Known rows, with every step that occurs:
sovor -> lili -> romeron -> zibevu: [-34 -24  -5  16  -8 -13  19  -8  28   8  -5   6  10  10   4  12 -32  13
 -24 -16  -4  -2  -5 -13   9 -14   2  -7]
sopoza -> dekad -> rutez -> sovor -> lili: [-19   8  18 -26  -5  -4  -8 -11  12 -10  14   6  20  18  -2 -27  17  35
 -21 -15  -3 -17  -6  27 -31  12  28  -8]
lili -> sovor -> rutez -> dekad -> sopoza -> romeron: [ 29  15  14 -15  13  -8  13 -13 -19  28  -7 -12  -5  10  -6 -17  24 -11
  19 -38  15  31   6  14  -2  21  -3  30]
dekad -> sopoza: [  3 -10  -1 -23 -13   5  24 -19  16  18 -10 -12  15  -2  -9  -4  -8   1
  -2  -7  14   0 -20 -16  -3  15  18  11]
rutez -> sovor: [-18   4   4 -13 -16   7   6 -12   8 -13   7   5  24  -8  -4 -17   0   9
  -6   5  18   1 -17   6 -20  -2  45   5]
giku -> sazos: [-16 -16  17   3 -19  -1  12 -17  23   8 -18   2  26   7   1 -15 -16   8
  -7   8  13   4 -16 -13   8  12  25 -12]
sopoza -> dekad: [ -6  -2  21   2  -9   1  11  -2  23   1   8  -3  17  10  -6 -38   8  20
  10  -4  14  -5 -11   2  -2   5  24 -11]
romeron -> lili -> sovor -> rutez -> dekad: [ 27  38  -7   3  -5  -5   9 -15 -24  11  -1  -5  13  15   2 -16  33  -2
  11 -17   7  27  -4  26   3   7 -11 -20]
lili -> romeron -> zibevu -> giku -> sazos: [-53  -7  27   7  -7 -12  31   5  33   1 -26   8   4   6   0   6 -38   0
 -10  -7   6   4 -18 -30  21  -2  19 -21]
sopoza -> dekad -> rutez -> romeron -> lili -> sovor: [ 46  36  31 -13 -15  -9   0 -10  -6   3 -11 -16   8  18  -4 -35  53   2
  19 -26 -10 -17  -3   1  -6  11   3 -15]
romeron -> zibevu: [ -8 -15  -1   6 -17   2  22 -11  33  -4  -7   5  17  -3  -4   7  -3  15
  -6   0  12  -6 -17 -10  -7  -5  25  -9]
rutez -> romeron -> zibevu: [ 10 -19   8  15 -23  -5  18  -9  15  -2 -11 -13  12  -3  -5   6  -1   2
   2 -18   9   4  -8 -23  -9  -4  37  -2]
zesu -> sovor -> rutez -> dekad -> sopoza: [ 16  15 -14  -9   1  -3  14 -15 -15  -8  -2 -14   7  21  -4  -1   2   2
  10 -37  25  37  -1  16   4  26  10   3]
rutez -> sovor -> lili: [-19 -10  -8  -9 -14   0   4 -14   6  -2  13  -1  29   2   2 -11 -11   9
 -31   0   4  -1 -13  15 -15  -1  30   3]
zesu -> sovor -> lili -> romeron -> rutez: [-15 -11 -26   2  -9 -11  10  -6  13 -17 -25   3  14  24   7  -6 -26   3
 -18 -20  11  -7  17   0   7 -11  -6  -2]
lili -> sovor -> rutez: [ 18  11  -2  -5  -3   2   8 -14  13  12   1  -7  15  -1   2  -9  24  -6
   3  -6  26  25   0   3  -7  -4   4   0]
romeron -> zibevu -> giku -> sazos: [-26 -12  19   0 -15  -3  31   1  38   1 -23   4  15   4  -3   6 -21   0
 -16   3   8  -1 -26 -16  11  10  27 -24]
sopoza -> romeron -> lili: [ -5  17  -2  11  -3  -4  21  -6  10  -8 -26   1  19  12  -1 -23  10 -27
   5   2   7  -9 -17 -15  14  -4  14  14]
sovor -> lili -> romeron -> zibevu -> giku: [-43  -9  -4   5  -1 -10  34   9  27  10  -7  -6   4   8   1  13 -33  -5
 -31 -16  -5  -6 -13 -17  10 -19   3 -10]
dekad -> sopoza -> romeron -> lili: [  4  10  -1 -10  -1  -5  29 -15   6   6 -31  -6  10  13  -7 -15   2 -30
   7  -9   6  -6 -20 -20  18  17   9  24]
zibevu -> giku -> sazos: [-25  -3  19  -7 -12   1  27   1  23   9 -20  -7  21   5  -4 -15 -18 -10
 -15   7  13   0 -26 -17   9   7  25 -15]
sovor -> lili -> romeron -> zibevu -> giku -> sazos: [-53 -22  13  11  -6 -18  28   3  32  13 -20   4   8  17   5  11 -50  -2
 -35 -13  -8   2 -14 -20  26  -1   5 -22]
lili -> romeron: [-34   1   8   2  -5  -3  17  -6  15   3  -8   0  11   1  -2 -16 -19   3
   4  -9  17   0  -7 -23   3 -17  15   4]
sazos -> giku: [ -6  16   4  -7 -14   9  25  -9  16  -3  -3   8  16 -11  -8 -10   7  17
 -17 -12  12 -20 -35   0  -4  -8  25   9]
sovor -> lili -> romeron -> rutez -> dekad: [-29  -7  -8  -3  -7 -15   9 -11 -15  15 -19  -1   8  18   5 -18 -26  29
 -16 -27   2  -4  15  14 -10  -5  -6 -10]
zibevu -> giku: [-17  10   0 -13  -7   8  34   8  19   6  -5 -14  17  -3  -8 -13   0 -14
 -10   4  17  -7 -25 -15  -5  -9  23  -2]
romeron -> rutez -> dekad: [ -3   1  -4 -12 -15   0  14 -14 -10   6 -20  -1  14   6  -4 -23   6  30
   2 -11  20  -8   4  17 -26   6  17 -12]
lili -> sovor -> rutez -> dekad: [ 22  20   4  -2  -3  -1   6 -13 -15  18   8  -8  10   4   0 -16  29   9
   9 -21  18  29   2  24 -11   4  -1  -7]
lili -> sovor: [ 25   3   8 -12 -16   7  13 -10  14  17   2  -6  17  -8  -2 -17  19   1
   2   2  11  -6 -10   0  -5  -5   2   3]
zesu -> sovor -> lili: [ 11 -10 -24   7 -14  -2  10  -6  17 -10   2  -8  28  20   3  -4  -9  -7
 -23  -7   5  -5  -6   5  11  -2   4  -1]

Rows:
[ 15  28   2  -9 -18  -6  13 -16  -4  -4 -29 -20  18  11  -5  -7  27 -12
   1 -18   1 -12 -12 -21 -14   1  22  -6] => dekad -> rutez -> romeron -> lili
[  9   8  13 -15 -15  -3   9 -15   2   2 -20 -22  13   2  -8  -8  22   0
  -1 -22  10 -10  -4 -23 -29   0  33   7] => dekad -> rutez -> romeron
[  8  20 -13  18  -7  -9  14 -15  -8  -5 -19 -22  19  15   3  -7   9 -27
   5 -19  16  34  -6 -17   0   0  26  -9] => sovor -> rutez -> romeron -> lili
[  0  27  -4  -1  13 -12  23 -16 -24   8 -24  -9   2  25  -3 -14  11 -20
  14 -32  11  31  -8   4  11  24   7  15] => sovor -> rutez -> dekad -> sopoza -> romeron -> lili
[ 37  16   5 -17  -2  -4  22 -16   3  18 -24  -7   7   7  -5 -17  21 -32
  12 -10  -1  -8 -14 -10  22  16 -11  27] => dekad -> sopoza -> romeron -> lili -> sovor
[-33  -4  -2  -9  -8  -7  16 -11  15  -1 -32   5   8   2   0 -17 -18  14
   1  -9  23  -7   9 -17 -11 -12  14  -1] => lili -> romeron -> rutez
[ 23  29 -13   1  -4  -1  12 -17   5   4  -8  -4  19  10   3  -7  30 -18
   4  -1  15  21  -9   6   7   1  -6 -14] => romeron -> lili -> sovor -> rutez
[-13  -7   5 -37  -1  -2  10 -20   4  -9 -35   7   6  -1  -7 -19  -1   1
   1 -13  23  -6   2   2 -24  20  43  38] => dekad -> sopoza -> romeron -> rutez -> sovor
[ 32  14   4 -25   1  -1  12 -20 -18  32   3 -16   2   4  -5  -8  19   9
   9 -32  16  33   0  18  -7  25  -4   3] => lili -> sovor -> rutez -> dekad -> sopoza
[-18  -1  -5 -24 -18   7   4 -17   7 -18 -18   9  21  -5  -3 -17   2  22
  -8   3  27  -7  -1  13 -36   3  44   1] => romeron -> rutez -> sovor
[ -8   4  18 -15   6  -5  41   8   1  14 -18 -10  -9   6 -13   0  -3  -9
   2 -31   3  -3 -19  -6   2  17  18  21] => rutez -> dekad -> sopoza -> romeron -> zibevu -> giku
[-44  12   5 -24  -2  -9  -1 -15   5  -7  -2   6  13   8   2  -5 -10  16
 -28 -19  -3  -9  -1   3 -24  -8  19   6] => dekad -> rutez -> sovor -> lili -> romeron
[-19  20  31 -31  -5   2  -4  -8  14 -22   7   9  17   8  -9 -34  29  35
   3  -9  10 -15  -9  19 -35  12  43  -6] => sopoza -> dekad -> rutez -> sovor
[ 19  -2 -13  28 -11  -8  10  -7  13 -32 -11 -15  10  17   1  18   5 -13
   6 -35  24  35   6 -12   2  -1  33  -4] => zesu -> sovor -> rutez -> romeron -> zibevu
[  8  19   5  -7   0  -8  25 -14 -21  12 -23  -9   5  19  -8 -22   6 -14
  14 -24  -1   0 -17   0  16  23   6  17] => rutez -> dekad -> sopoza -> romeron -> lili
[ 29  24  -4 -12  12  -6  18 -18   2  14 -27  -7   4  15  -1  -8  26 -39
  12 -18  12  23  -7  -7  18  19  -8  24] => dekad -> sopoza -> romeron -> lili -> sovor -> rutez
[ -1   7  -3 -15   3  -2  19 -20 -14  20  -2 -16   6   9  -7  -5   1  12
   3 -31  22  36  -7   8  -9  26  16   2] => sovor -> rutez -> dekad -> sopoza
[ 10  11  35 -10 -10  -7   3  -6   7  -2  -7 -20   9  14  -9 -32  29  17
  12 -28   5 -10   0 -10 -24   8  33  -4] => sopoza -> dekad -> rutez -> romeron
[-44  12  26 -21   4 -12  -7  -7   8 -11  10  11   9  21   0 -28  -1  33
 -15 -26  -6 -11   3  16 -20   2  20  -4] => sopoza -> dekad -> rutez -> sovor -> lili -> romeron
[-16 -15 -16  21 -10 -15  15  -2  27 -19  -4   7  11  21   6  16 -30   3
 -17 -24  -2  -1   1  -6  23 -12  -2  -7] => zesu -> sovor -> lili -> romeron -> zibevu
[ 48  16   4   4 -23  -3  10 -13 -12  10 -12 -21  17   2  -1 -18  24 -24
  10 -13  -2   0  -9 -11   8  -2   5  -4] => rutez -> romeron -> lili -> sovor
[ -1 -20  10  -8  -3  -5  29 -12  30   6 -25   2   1   1  -8   6  -6  -7
   4 -16   9  -5 -15 -22   3  13  22  29] => dekad -> sopoza -> romeron -> zibevu
[ 20   8 -13  18  -7  -5   7  -6  -1 -26  -8 -25  16  17   1  -3   8 -24
   8 -31  28  36   7 -11   1  -2  32   5] => zesu -> sovor -> rutez -> romeron
[ 37  33  -6 -18  -2  -5  16 -26 -26  26  -6 -12   6  13  -3  -6  24  -4
  11 -28   7  30  -7  21   8  28 -14 -11] => romeron -> lili -> sovor -> rutez -> dekad -> sopoza
[ 15  28  24  -6 -12  -9   6  -9  -1  -8 -19 -16  13  24  -7 -30  35   5
  14 -24  -3 -13  -7  -8  -9  12  23 -18] => sopoza -> dekad -> rutez -> romeron -> lili
[  0  -9   9 -16   2  -1  26 -11  16  15 -20  -9   6   3  -9 -15  -2 -18
   6 -12  14  -3 -13 -22   3  13  20  38] => dekad -> sopoza -> romeron
[ 20  30  -4   8   9  -8  12  -9   3  -1 -21   1  12  14   3 -17  34 -36
  12  -7  14  18  -2   0  14  -2  -5  13] => sopoza -> romeron -> lili -> sovor -> rutez
